Each row was made from one small tree. Brackets hold a mark, then the marks that hang from it, in the order of their numbers. Every link used is in the known rows. Write each row's tree.
Known rows:
(j_313 (j_406 (j_345 j_460))): -1 3 -12 6 -3 7 17 7 0 11 11 -1 -25 7 14 -3 -15 19 6 19
(j_345 j_460): 4 7 6 4 3 18 -5 6 -3 4 22 -1 -2 -4 -1 -1 -16 14 12 1
(j_345 j_406 (j_460 (j_602 j_618))): 5 -2 -21 -5 3 19 -32 4 -4 11 25 -2 -36 12 -4 -15 -16 13 24 -3
(j_313 (j_406 (j_345 j_449 (j_460 j_602)))): -5 2 -48 -1 -1 5 11 2 -2 15 7 -7 -42 28 23 -14 -22 24 3 14
(j_618 (j_345 j_406) (j_602 j_449)): 14 -5 15 -11 11 18 -23 17 22 22 7 -15 -18 16 6 -7 -33 9 8 22
(j_313 j_406): 5 -7 -12 9 -9 17 6 -3 1 2 -7 0 -15 -24 13 1 -25 16 2 -5
(j_345 (j_460 (j_602 j_449))): 4 7 -17 -1 -2 16 -20 3 14 15 34 -18 -27 4 2 -13 -18 8 11 -10
(j_618 j_345 j_602): 14 -18 14 -2 9 8 -1 14 9 20 -6 -4 1 12 15 2 -34 11 6 12
(j_345 (j_406 j_313) (j_449 j_602)): 3 -9 3 -1 -1 12 -31 16 -13 -15 4 -3 -23 20 7 -23 1 22 15 6
(j_460 j_345 (j_602 (j_406 j_313) j_449 j_618)): 7 -16 -24 -7 -16 9 -40 13 4 11 8 -38 -62 22 5 -46 -1 -1 31 -20
(j_460 j_345): 5 -23 -9 2 -3 24 -18 -1 -5 4 -13 -13 -6 11 7 -8 -17 16 11 -14
(j_602 (j_406 j_313) j_449 j_618): 10 13 16 1 -12 7 -28 27 4 4 23 -23 -39 -7 -4 -28 9 -4 32 -2
(j_602 j_449 j_460 j_618): 11 19 10 0 -7 4 -33 13 10 15 28 -33 -31 -8 -2 -10 4 -12 31 -3
(j_602 j_406 (j_449 j_345)): 13 -11 4 7 -12 17 -43 7 -5 10 22 -29 -35 -18 3 -11 -2 -11 14 -3
(j_406 j_313 (j_345 j_449 (j_460 (j_602 j_618)))): -4 6 -23 -6 1 -8 -4 26 -5 10 15 -13 -40 49 11 -33 8 21 30 13
(j_345 (j_449 (j_602 j_406))): 12 -10 -3 4 -6 12 -38 6 -23 -2 18 -7 -25 -1 13 -8 -6 2 13 -4
(j_345 (j_460 j_602)): 3 -5 -20 2 1 16 -11 1 -2 11 20 -2 -16 7 4 -8 -22 16 10 -12
(j_345 (j_406 j_313) j_449 (j_460 (j_602 j_618))): -3 12 -23 -11 5 10 -23 16 -5 0 18 -8 -45 33 -2 -36 -7 22 27 8
(j_345 j_406 (j_449 j_602) j_460): 3 3 -2 -4 7 18 -34 3 -16 -6 31 -2 -24 16 3 -9 -12 15 12 12
(j_618 j_602): 11 -11 15 14 3 10 -7 11 2 14 2 -3 3 -8 11 2 -25 13 8 0

Which tree is each row?
12 -41 7 6 -8 9 -60 1 -22 -2 19 -13 -38 -6 7 -9 3 -6 28 -6 -> (j_449 (j_345 j_406) (j_602 j_618))
12 5 15 2 -17 -5 -47 22 -7 8 31 -48 -63 -5 -2 -36 20 -24 36 6 -> (j_602 (j_406 j_313) (j_449 j_345) j_460 j_618)
-2 3 -1 2 0 2 2 30 -5 1 -12 -5 -10 36 13 -18 10 29 16 16 -> (j_406 j_313 (j_345 j_449))
11 -25 -5 -5 -6 11 -59 -1 -18 2 13 -27 -47 23 5 -21 0 -6 31 -6 -> (j_449 (j_602 (j_460 (j_345 j_406)) j_618))
13 3 -3 2 -6 5 -43 7 -26 3 26 -19 -37 5 11 -13 0 -8 16 2 -> (j_345 (j_449 (j_602 j_406 j_460)))
14 13 18 9 0 2 -21 14 15 22 25 -32 -21 -5 7 -8 -16 -5 13 6 -> (j_618 (j_602 j_449 j_460))
6 -2 -10 -19 12 26 -20 11 -1 7 -13 0 -11 29 6 -5 -24 22 7 21 -> (j_618 (j_345 j_406 j_449))
1 22 2 -4 -1 -3 -8 35 -15 6 24 -12 -42 37 2 -31 15 11 33 29 -> (j_602 (j_406 j_313 (j_345 j_449 j_460)) j_618)
1 -18 -14 -3 -4 7 -35 11 -12 2 21 -16 -52 18 -1 -36 -1 9 29 2 -> (j_449 (j_345 (j_406 j_313) (j_460 (j_602 j_618))))
4 16 11 4 6 -5 4 37 -10 13 21 -11 -31 40 11 -28 -5 17 17 38 -> (j_618 (j_602 (j_406 j_313 (j_345 j_449 j_460))))
12 9 23 -13 8 2 -20 31 21 17 10 -29 -35 32 3 -29 -17 4 15 32 -> (j_618 (j_345 (j_406 j_313)) (j_602 j_449 j_460))
4 -26 14 3 -3 7 -37 11 -20 -14 29 -12 -36 11 2 -26 4 7 18 10 -> (j_449 (j_345 (j_406 j_313) j_460) j_602)
11 -14 2 7 2 8 -19 4 -3 18 -3 -29 -19 17 12 -13 -24 3 12 1 -> (j_618 (j_602 (j_460 j_345)))
8 -28 13 6 -8 1 -49 13 -23 -10 15 -23 -43 12 6 -27 13 -2 21 6 -> (j_449 (j_345 (j_406 j_313)) (j_602 j_460))
1 9 -31 -10 7 18 -32 4 -7 9 23 -7 -40 22 0 -19 -17 16 23 4 -> (j_345 j_406 j_449 (j_460 (j_602 j_618)))
12 14 16 6 2 3 -14 27 6 28 43 -22 -34 16 6 -12 -11 0 15 27 -> (j_618 (j_602 (j_406 (j_345 j_460)) j_449))
12 -7 -12 -18 -8 3 -28 24 12 17 13 -25 -54 23 5 -36 -6 -4 28 -1 -> (j_460 (j_602 (j_406 j_313) j_449 (j_618 j_345)))
7 3 14 -1 -9 2 -50 21 0 3 22 -42 -56 5 -5 -34 18 -10 35 12 -> (j_602 (j_449 (j_345 (j_406 j_313))) j_460 j_618)
-1 11 12 -2 5 20 -9 20 -2 -7 15 2 -16 14 -9 -21 -7 25 15 14 -> (j_345 (j_406 j_313) j_460)
9 -11 0 3 -5 3 -34 4 -14 0 17 -10 -22 0 14 -6 0 1 26 -8 -> (j_345 (j_449 (j_602 j_618)))
-1 -10 -37 4 -5 6 12 2 1 17 10 -3 -39 18 20 -10 -21 21 4 6 -> (j_313 (j_406 (j_345 (j_460 j_602))))
7 16 -10 0 -1 6 -23 23 -19 16 8 -18 -33 30 9 -11 7 4 18 21 -> (j_602 (j_406 (j_345 j_449)) j_460)
5 10 -17 -9 0 18 -40 6 11 15 40 -18 -47 10 -7 -20 -13 5 26 -3 -> (j_345 j_406 (j_460 (j_602 j_449 j_618)))
1 -7 -4 -6 -1 19 -28 14 -8 -3 -12 -22 -31 34 -2 -33 -3 17 19 5 -> (j_602 (j_460 (j_345 (j_406 j_313))))
-1 -21 -16 -1 -1 13 -27 10 -11 -1 14 -12 -41 20 1 -32 -8 18 15 3 -> (j_449 (j_345 (j_406 j_313) (j_460 j_602)))
-3 3 -27 -26 13 14 -10 17 2 4 3 -4 -34 54 4 -33 -23 29 10 23 -> (j_618 (j_345 (j_406 j_313) j_449 (j_460 j_602)))
